What can hang from each mark
giki: nuva timed
timed: giki sofo
nuva: buba fulumeg giki sofo
sofo: dele fetab nuva tarib
fulumeg: nuva
fetab: giki sofo

Every row comes from one small tree of marks. Brackets hold a mark, then the marks that hang from it, in alphabetical order. Every link used is in the known rows. Which tree was each row made from?
Known rows
(timed sofo): [ -2   3   2   0  -3  -7   7   5   2  -2   0   9   0  -2  11 -27  -7  -9
   2  -5   2]
(fetab (giki nuva) (sofo dele tarib)): [ -1  13  -8   1   7  -9   6   8  -2  -5  -5  31  11  25  28 -62   9   7
   4  -6   3]
(sofo dele (fetab (giki (nuva fulumeg) timed)) tarib): [  0   5   3   5   6 -14   8   7  -8 -13 -14  28  14  27  -1 -29  13  -4
  -2 -10   6]
(timed giki (sofo fetab tarib)): [ -6  -2  14   6  -1  -8  12   7   3 -12   1  12   6  12  10 -19  -5 -11
   5   0  -6]
(fulumeg nuva): [ -8   4  -2  -1   1   1   5   2  -2   0   0   8   6  -9   0   9  -4 -12
  -1  -1   5]
(timed giki (sofo nuva)): [ -3   0  10   7  -3  -8   6   4  -7  -9 -13   6  -6  -6  -3 -12  -6  -4
  -4  -5 -18]
(fetab giki (sofo dele (nuva buba fulumeg) tarib)): [ -2   2   1   2   7  -7   0   3 -15  -2 -27  25  11  29  11 -45   9   0
  -4   4  11]
(fulumeg (nuva buba giki (sofo fetab tarib))): [-13   1   6  -1  10   1   5  -2  -1  -4 -22   9  19   4  -7 -13  -1 -25
  -1   7   0]
(sofo dele fetab (nuva buba fulumeg giki) tarib): [ -9 -11  18   4  14 -11   4   1 -12 -13 -35  13  16  24 -18 -21   7 -13
  -2  14  10]
(timed giki (sofo fetab nuva)): [ -6  -7  16   8  -2  -8  11   4  -3 -14 -11   4  -2   0  -8  -3  -3  -6
  -5  -2 -21]
(giki (nuva sofo) timed): [ -3  13  -8   0   4  -4   5   4  -9  -5 -15  14   1  -6  -1 -25   2  -7
  -1 -23 -12]
(giki (nuva fulumeg (sofo dele tarib)) timed): [ -5   7  -2   4   7  -9   2   6  -7  -9 -26  17   9  11   6 -33  10 -11
   3 -12   3]
(fulumeg (nuva giki (sofo fetab))): [-13  -2   3  -1   7  -1   6  -3   7  -3 -14   7  14 -12 -24   4  -2 -22
  -6   2 -14]
(giki timed): [ -1   8  -2  -3   3  -3   7   3  -7  -1   3  16   2   0  -5  -6  -2  -5
   2 -12   0]
(fetab (sofo nuva tarib)): [ -7   2  -1   0   4   0  11   4 -12  -2  -1  17   5  15  19 -28   1   1
   4   1   3]
(fulumeg (nuva buba)): [ -6   7  -1  -2   2   5   1   2  -8   0 -13   8   8  -6   0   3  -5 -15
  -2  -1   8]
(fulumeg (nuva giki)): [ -7   4  -1  -2   5   0   4  -1   2  -1 -10  13  11 -14 -18   8  -7 -17
  -2   3  -3]
(fetab (giki timed) (sofo dele (nuva fulumeg) tarib)): [  1   5  -3   2   5  -7   6   3 -13  -2 -13  30   9  25   1 -31  11   2
  -5  -2   1]
(sofo fetab tarib): [-10  -4   9   1   4  -6  15   6  -4  -8  10  13  10  20  13 -16   0  -7
   7   1  14]
(fulumeg (nuva buba (giki timed) (sofo dele))): [ -6   9  -3  -3  12   1  -5  -5   1   0 -32  12  14  -6 -28 -12   2 -17
  -7  -1  -8]
(nuva buba fulumeg giki (sofo fetab)): [ -9  -4   8  -1  10  -6   0  -2  -3  -4 -37  10  14  -3 -24 -10  -2 -26
  -3  -1  -5]

Write each row's tree
[  6  21 -17  -4   2  -3   6   4  -8  -1  -7  33   6   3   7 -38   4   1
  -4 -22 -14] => (fetab (giki nuva timed) sofo)
[ -7   5   1  -3   9  -4  -1  -2  -3   1 -25  11   9  -4 -11 -31  -6 -16
   0  -4  -7] => (nuva buba giki sofo)
[-13  -7   9   2   8  -9   6   3   8  -5  -5   6   6  13  -4 -18   5  -6
   1  -2  -1] => (nuva (sofo dele fetab))
[ -1  -1  11   6  -3  -6  -2   3 -13  -9 -39   5  -1  -7  -8  -8  -5 -15
  -6  -3 -11] => (timed giki (sofo (nuva buba fulumeg)))
[  1   5   2   1  -2  -6   9   3 -12  -5  -6   8  -4  -2  -3 -19  -2  -4
  -5 -10  -5] => (giki (timed (sofo nuva)))
[  2  13  -4  -2   4  -2  -1   5 -19  -8 -34  18   7  -4  -4  -9   2 -16
  -2 -19   4] => (giki (nuva buba fulumeg) timed)
[  0   3   3  -1   8  -3  -1  -2 -21  -5 -39  16   8  -4 -31  -2  -1 -16
  -7  -4  -5] => (sofo (nuva buba fulumeg (giki timed)))
[ -3   9   1  -1   6  -6   9   1 -13  -1  -6  22  12  25   6 -39   6  -7
  -2 -12   1] => (nuva buba (sofo (fetab (giki timed)) tarib))
[ -9   5   1   1   3  -2   7   1  -6  -1  -9  14  15  16   9 -23   3 -15
  -5  -2   4] => (fulumeg (nuva buba (sofo (fetab giki) tarib)))
[-13   2  11   7  10  -8   2   6  -3 -17 -31  13  11  22   7 -35   8  -8
   3  -6 -10] => (timed (giki (nuva buba (sofo dele fetab tarib))))
[ -1   7   1   0   3  -9   7   6 -12 -10 -16  19   8  15   6 -31   3  -4
  -4 -15  -1] => (sofo (fetab (giki (nuva buba))))
[ -2   9  -5  -4   6   2   4  -2  -2  -1 -10  17  12 -15 -26  11  -4 -16
  -4  -2  -7] => (fulumeg (nuva (giki timed)))
[ -3  -9  13   9   0 -18  12   6  -5 -11 -10  14   7  28   5 -38   8  -4
  -6   7  10] => (timed (sofo dele (fetab giki) (nuva fulumeg) tarib))
[ -7   2   4   4   9 -10   7   6  -5 -13 -23  16  12  18  -1 -24  13 -14
   1 -10   1] => (giki (nuva fulumeg (sofo dele fetab tarib)) timed)
[ -6  -1   0   2   4  -1   8   4 -13  -3 -15  17   7  11  14 -18   2  -7
   2   3   5] => (fetab (sofo (nuva fulumeg) tarib))
[  2   7   6  -4   5  -5   6   0  -1  -8 -19  15  11   1 -19 -23  -4 -18
  -4  -4  -6] => (nuva buba (giki (timed (sofo fetab))))
[  0   1   4   2  -4 -12  12   5   3  -3   7  15   3   9   7 -32  -2  -6
  -4  -6  -1] => (timed (sofo (fetab giki)))
[ -4  -3  13   5   3 -15  10   5  -9 -12 -10  13   7  36  14 -57   8   2
  -6   5   9] => (timed (sofo dele (fetab giki) (nuva buba) tarib))
[  2   8  -4  -4   9   2  -1  -3 -16  -2 -42  22  10  -4 -25  -9   0 -15
  -7  -3 -11] => (fetab (sofo (nuva buba fulumeg (giki timed))))
[ -8  -4   4   3   7  -5   5   4  -8  -6 -17  17   9  20  10 -26   7  -3
   2   8  10] => (fetab (sofo dele (nuva fulumeg) tarib))
[ -5  -3   8   3   4  -4   5   4 -24  -6 -25  11   7  15   8 -16   1 -11
   1   2  17] => (sofo (nuva buba fulumeg) tarib)
[ -3  -6  10   6   0 -12   3   5  -3  -7 -22   4  -1   4  -3 -22   2  -7
  -5   3   5] => (timed (sofo dele (nuva fulumeg)))
[ -4   2   2  -1  10   0   2   0 -16  -4 -36  21  15   9  -1 -28  -1 -15
   0   7   1] => (fetab (sofo (nuva buba fulumeg giki) tarib))
[-12   1   3  -1   5   3   3   0  -1  -2 -18   2  10  -1  -6   3   0 -21
  -5  -3  -1] => (fulumeg (nuva buba (sofo fetab)))
